Each row comes from the steps of one path. Every step used is in the known rows, and no mark comes twice. Write the path behind each row, first mark first.
Known rows:
C/X/N: 1.32	-3.03	-2.75	-0.55	-1.69	2.37	-2.75	2.38	1.25	0.18	2.46	4.06	-0.54	-2.06	0.73	0.48	-2.81	0.83	-2.73	-0.70	-1.27
F/X: 2.46	-0.51	-3.49	2.79	1.78	-2.48	-1.41	3.19	2.97	0.52	0.62	-0.13	-0.30	0.03	0.16	-3.44	-2.26	-2.85	-1.52	2.54	-1.56
X/C/K: 2.60	-2.69	-2.11	0.40	-0.43	0.08	-2.14	1.30	1.44	0.76	1.04	4.78	-0.67	1.32	1.14	0.95	-2.39	-0.41	-1.58	1.28	0.53
S/F/X: 1.67	-1.18	-2.87	3.04	0.31	-1.96	-1.31	3.17	1.51	-0.40	1.68	0.36	1.95	-1.86	-1.40	-6.44	-1.64	-4.53	-0.91	3.27	-4.02
X/S: -0.12	0.47	-2.04	2.13	-0.80	-0.50	-0.62	3.94	2.11	0.59	0.26	1.32	-0.95	-0.19	0.98	-0.55	-3.47	-4.27	-0.70	1.05	-2.15
K/C: 1.92	-2.46	-2.49	1.58	-0.23	-1.83	-1.28	4.68	2.36	1.73	0.24	0.01	-1.57	2.10	0.40	-3.33	-2.87	-2.24	-0.77	2.28	-2.07
N/C/X/F/S: 0.38	-4.39	-0.17	1.00	1.32	-1.93	-0.91	0.01	-0.24	-2.17	1.63	6.51	-1.11	-2.24	0.76	-0.37	-1.52	-1.26	-2.36	2.10	0.32
S/F/X/N: 0.74	-1.27	-2.93	2.99	-1.27	1.56	-2.37	3.68	2.64	-0.96	2.30	2.15	1.22	-4.34	-1.27	-5.93	-1.65	-2.35	-2.00	0.88	-3.84
N/C: 1.42	-1.50	-1.83	1.46	0.62	-2.45	-0.02	2.86	1.40	1.16	1.00	1.41	-1.66	-0.08	0.20	-1.71	-2.89	-1.90	-1.55	2.39	-0.58
X/F/C: 1.14	-1.01	-2.29	4.85	1.08	-0.70	-1.79	3.56	3.42	-0.93	0.52	1.14	-0.40	-0.44	-0.57	-4.55	-1.72	-2.32	-0.92	2.05	-1.73
X/S/F/C: -0.01	-0.76	-1.41	4.28	-1.51	-1.24	-0.52	3.55	1.10	-1.31	0.49	1.64	1.33	-2.91	-0.18	-3.91	-2.31	-5.92	-0.31	1.91	-4.21
S/F/C: 2.18	-1.83	-2.15	3.88	-0.18	-2.40	-1.25	3.35	1.50	-0.45	1.21	0.27	1.86	-2.28	-1.28	-6.27	-1.77	-4.16	-0.73	3.22	-3.96
N/C/K: 1.45	-1.17	-1.51	1.47	0.45	-1.86	0.27	2.07	1.50	1.33	1.72	3.62	-1.95	1.31	0.68	0.51	-3.09	-0.78	-1.93	2.60	1.17
X/N/C: 0.50	-1.63	-1.82	1.50	-1.01	0.92	-1.05	3.34	2.48	0.50	1.74	3.24	-2.37	-2.52	0.29	-1.06	-2.91	0.27	-2.69	-0.07	-0.43
N/C/X: 1.67	-3.71	-1.78	-0.79	0.03	-1.87	-0.42	0.99	-0.97	0.54	1.86	3.77	-1.06	-0.24	0.89	1.11	-2.70	-0.68	-2.00	1.81	-0.22
S/F/C/X/N: 1.42	-4.33	-2.14	1.55	-2.41	1.77	-2.70	2.03	0.21	-1.78	2.70	4.29	1.72	-4.78	-0.42	-2.91	-1.61	-0.91	-2.33	0.16	-3.44
S/X/N/C: 0.70	-0.68	-1.39	1.60	-2.32	1.21	-0.59	3.06	2.96	-0.01	1.67	2.43	-1.30	-3.72	0.34	-1.31	-2.34	-0.61	-2.26	-0.51	-2.26
N/C/F/S: 0.30	-2.35	-0.03	3.38	1.59	-3.03	0.96	2.22	1.57	-1.01	0.70	3.92	-1.63	-1.26	0.92	-2.28	-2.25	-2.62	-2.19	3.22	-0.79
N/C/X/F: -0.06	-3.66	-1.34	0.37	-0.17	0.28	-0.85	1.23	-0.56	-0.81	2.28	5.15	-1.06	-0.34	0.04	-0.07	-2.00	-0.39	-1.51	1.36	-0.34
S/F: 1.25	-1.26	-2.15	1.96	-1.01	-1.27	-1.20	3.71	0.95	0.59	1.98	0.45	1.71	-1.42	-1.68	-5.89	-2.28	-4.08	-0.57	3.18	-4.27
S/X/C/N: 1.91	-2.29	-2.33	0.87	-2.91	2.55	-2.07	2.24	1.42	-0.94	0.71	3.43	0.20	-2.37	1.44	0.55	-1.84	-1.68	-2.22	-0.16	-3.07

Which path is each row?
0.91	-1.16	-2.35	2.52	0.14	0.83	-0.86	2.00	3.17	-0.25	1.97	5.29	-2.43	-1.63	1.09	0.56	-2.50	1.00	-3.34	0.29	1.58 | F/X/N/C/K
0.69	-1.31	-1.06	3.53	1.82	-1.79	-1.84	2.78	3.08	-1.19	0.65	2.70	-0.57	-1.42	-0.24	-4.29	-1.71	-3.06	-1.60	2.72	-1.36 | X/F/S
2.82	-1.73	-1.64	0.59	-1.74	0.35	-1.70	1.03	1.84	0.17	1.06	4.00	0.42	0.09	1.13	0.80	-1.84	-1.29	-1.19	0.80	-1.19 | S/X/C/K
1.36	-3.67	-2.91	2.06	-1.86	2.06	-2.48	1.93	0.12	-2.20	1.51	4.70	1.57	-3.54	0.11	-2.91	-1.11	-2.84	-2.33	1.24	-3.48 | S/F/X/C/N
1.29	-1.87	-2.53	4.16	-1.56	0.60	-1.36	3.77	1.27	-1.45	1.57	1.73	1.37	-3.32	-0.50	-4.25	-1.98	-3.52	-2.16	2.50	-4.03 | S/F/C/N
1.24	-4.88	-2.54	-0.74	-2.45	2.16	-2.74	3.32	1.12	0.49	1.78	4.06	-1.65	-0.50	1.26	0.01	-2.68	1.02	-2.30	-0.83	-1.47 | K/C/X/N
1.18	-0.70	-1.97	4.83	0.89	-0.12	-1.50	2.81	3.61	-0.77	1.18	3.28	-0.70	1.02	-0.03	-2.28	-1.92	-1.14	-1.25	2.26	0.02 | X/F/C/K
-0.94	-0.11	-1.45	2.29	-2.27	0.02	-0.51	3.95	0.55	-0.32	1.24	1.84	1.26	-2.08	-0.57	-3.54	-2.83	-5.90	-0.08	1.85	-4.57 | X/S/F
1.07	-2.53	-2.87	1.86	-1.61	1.03	-1.43	5.06	2.15	0.82	0.64	1.46	-2.06	1.02	1.23	-1.33	-3.02	-1.56	-2.14	1.57	-2.11 | K/C/N
2.71	-0.43	-1.10	2.48	0.66	-3.70	-0.90	2.26	3.01	-0.31	0.31	0.41	0.51	-2.53	0.57	-3.27	-1.88	-4.20	-1.63	2.62	-2.92 | F/S/X
2.25	-3.27	-2.32	1.73	-0.60	-0.16	-2.12	0.76	0.49	-1.10	1.77	5.28	1.77	-1.07	-0.16	-2.64	-1.12	-2.45	-1.33	2.18	-1.55 | S/F/X/C/K
0.12	-2.58	-0.32	3.62	-2.18	1.19	-0.91	4.24	4.10	-1.65	0.49	3.41	-1.15	-2.71	1.29	-3.55	-1.61	-1.80	-2.13	0.17	-3.85 | K/C/F/S/X/N
-1.18	-1.85	-1.22	2.72	-1.57	2.57	-0.01	3.94	2.49	-0.35	2.00	4.36	-2.27	-1.95	0.36	-1.40	-2.74	0.24	-2.47	0.06	-1.28 | X/N/C/F
-1.44	-1.40	-2.07	4.30	-0.72	0.16	0.39	4.87	2.54	-1.02	-0.53	2.44	-1.64	1.61	1.83	-1.84	-2.52	-4.34	-0.44	1.22	-2.92 | K/C/F/X/S
-0.50	-2.59	-1.09	-0.43	-1.25	-0.64	0.29	1.18	-1.36	-0.41	1.23	5.12	-1.47	-0.88	2.02	3.55	-3.28	-2.46	-1.51	0.49	-0.43 | N/C/X/S
0.00	-0.34	-1.09	4.25	-1.65	-0.50	-0.28	2.80	1.23	-1.20	1.20	3.73	1.13	-1.51	0.40	-1.71	-2.47	-4.78	-0.63	2.10	-2.48 | X/S/F/C/K
0.32	-2.62	-1.96	2.84	-0.80	-0.30	-0.25	5.24	2.36	0.93	0.52	1.00	-1.46	2.69	0.45	-3.69	-2.62	-2.21	-0.58	2.38	-2.91 | K/C/F
2.40	-4.08	-2.13	1.62	-0.80	-1.70	-1.65	1.49	-0.93	-1.12	2.03	2.49	2.48	-2.33	-0.53	-3.46	-1.58	-3.02	-1.24	2.62	-3.63 | S/F/C/X
0.25	0.63	-2.71	3.17	0.57	-1.32	-0.66	3.41	2.65	-0.38	-0.07	1.27	-0.73	-0.62	1.27	-1.00	-2.81	-4.52	-1.00	1.23	-1.83 | F/X/S
-0.20	-1.59	-1.30	2.72	0.07	-0.85	1.08	3.42	1.38	0.33	1.39	2.53	-1.56	0.53	0.23	-2.02	-2.75	-1.83	-1.34	2.52	-1.46 | N/C/F
0.85	-1.55	-0.97	3.60	1.50	-2.31	-0.32	3.12	2.59	-0.67	0.59	2.38	-0.47	-0.78	0.58	-3.45	-2.27	-3.26	-1.77	3.21	-2.00 | C/F/S
3.32	-2.96	-0.71	1.27	-0.02	-2.49	-1.99	0.60	1.89	-1.18	-0.28	3.23	0.62	-3.08	1.34	-1.65	-1.09	-3.24	-1.67	1.29	-2.29 | F/S/X/C
-1.24	-3.31	-0.53	-0.20	-2.72	-0.22	0.42	1.22	-2.87	-1.28	2.26	5.72	0.81	-2.78	0.45	0.51	-2.63	-4.11	-0.90	1.20	-2.80 | N/C/X/S/F
1.23	-1.14	0.15	2.19	-0.91	-0.41	-0.38	1.10	3.18	-1.17	1.65	5.92	-1.66	-4.14	1.53	0.75	-2.09	-0.40	-3.47	0.41	0.15 | F/S/X/N/C/K
1.68	-3.12	-2.76	0.80	-1.63	2.36	-2.52	2.48	1.14	-0.45	0.77	4.19	-0.87	-1.22	1.40	0.76	-2.36	-0.85	-2.61	0.33	-1.22 | X/C/N
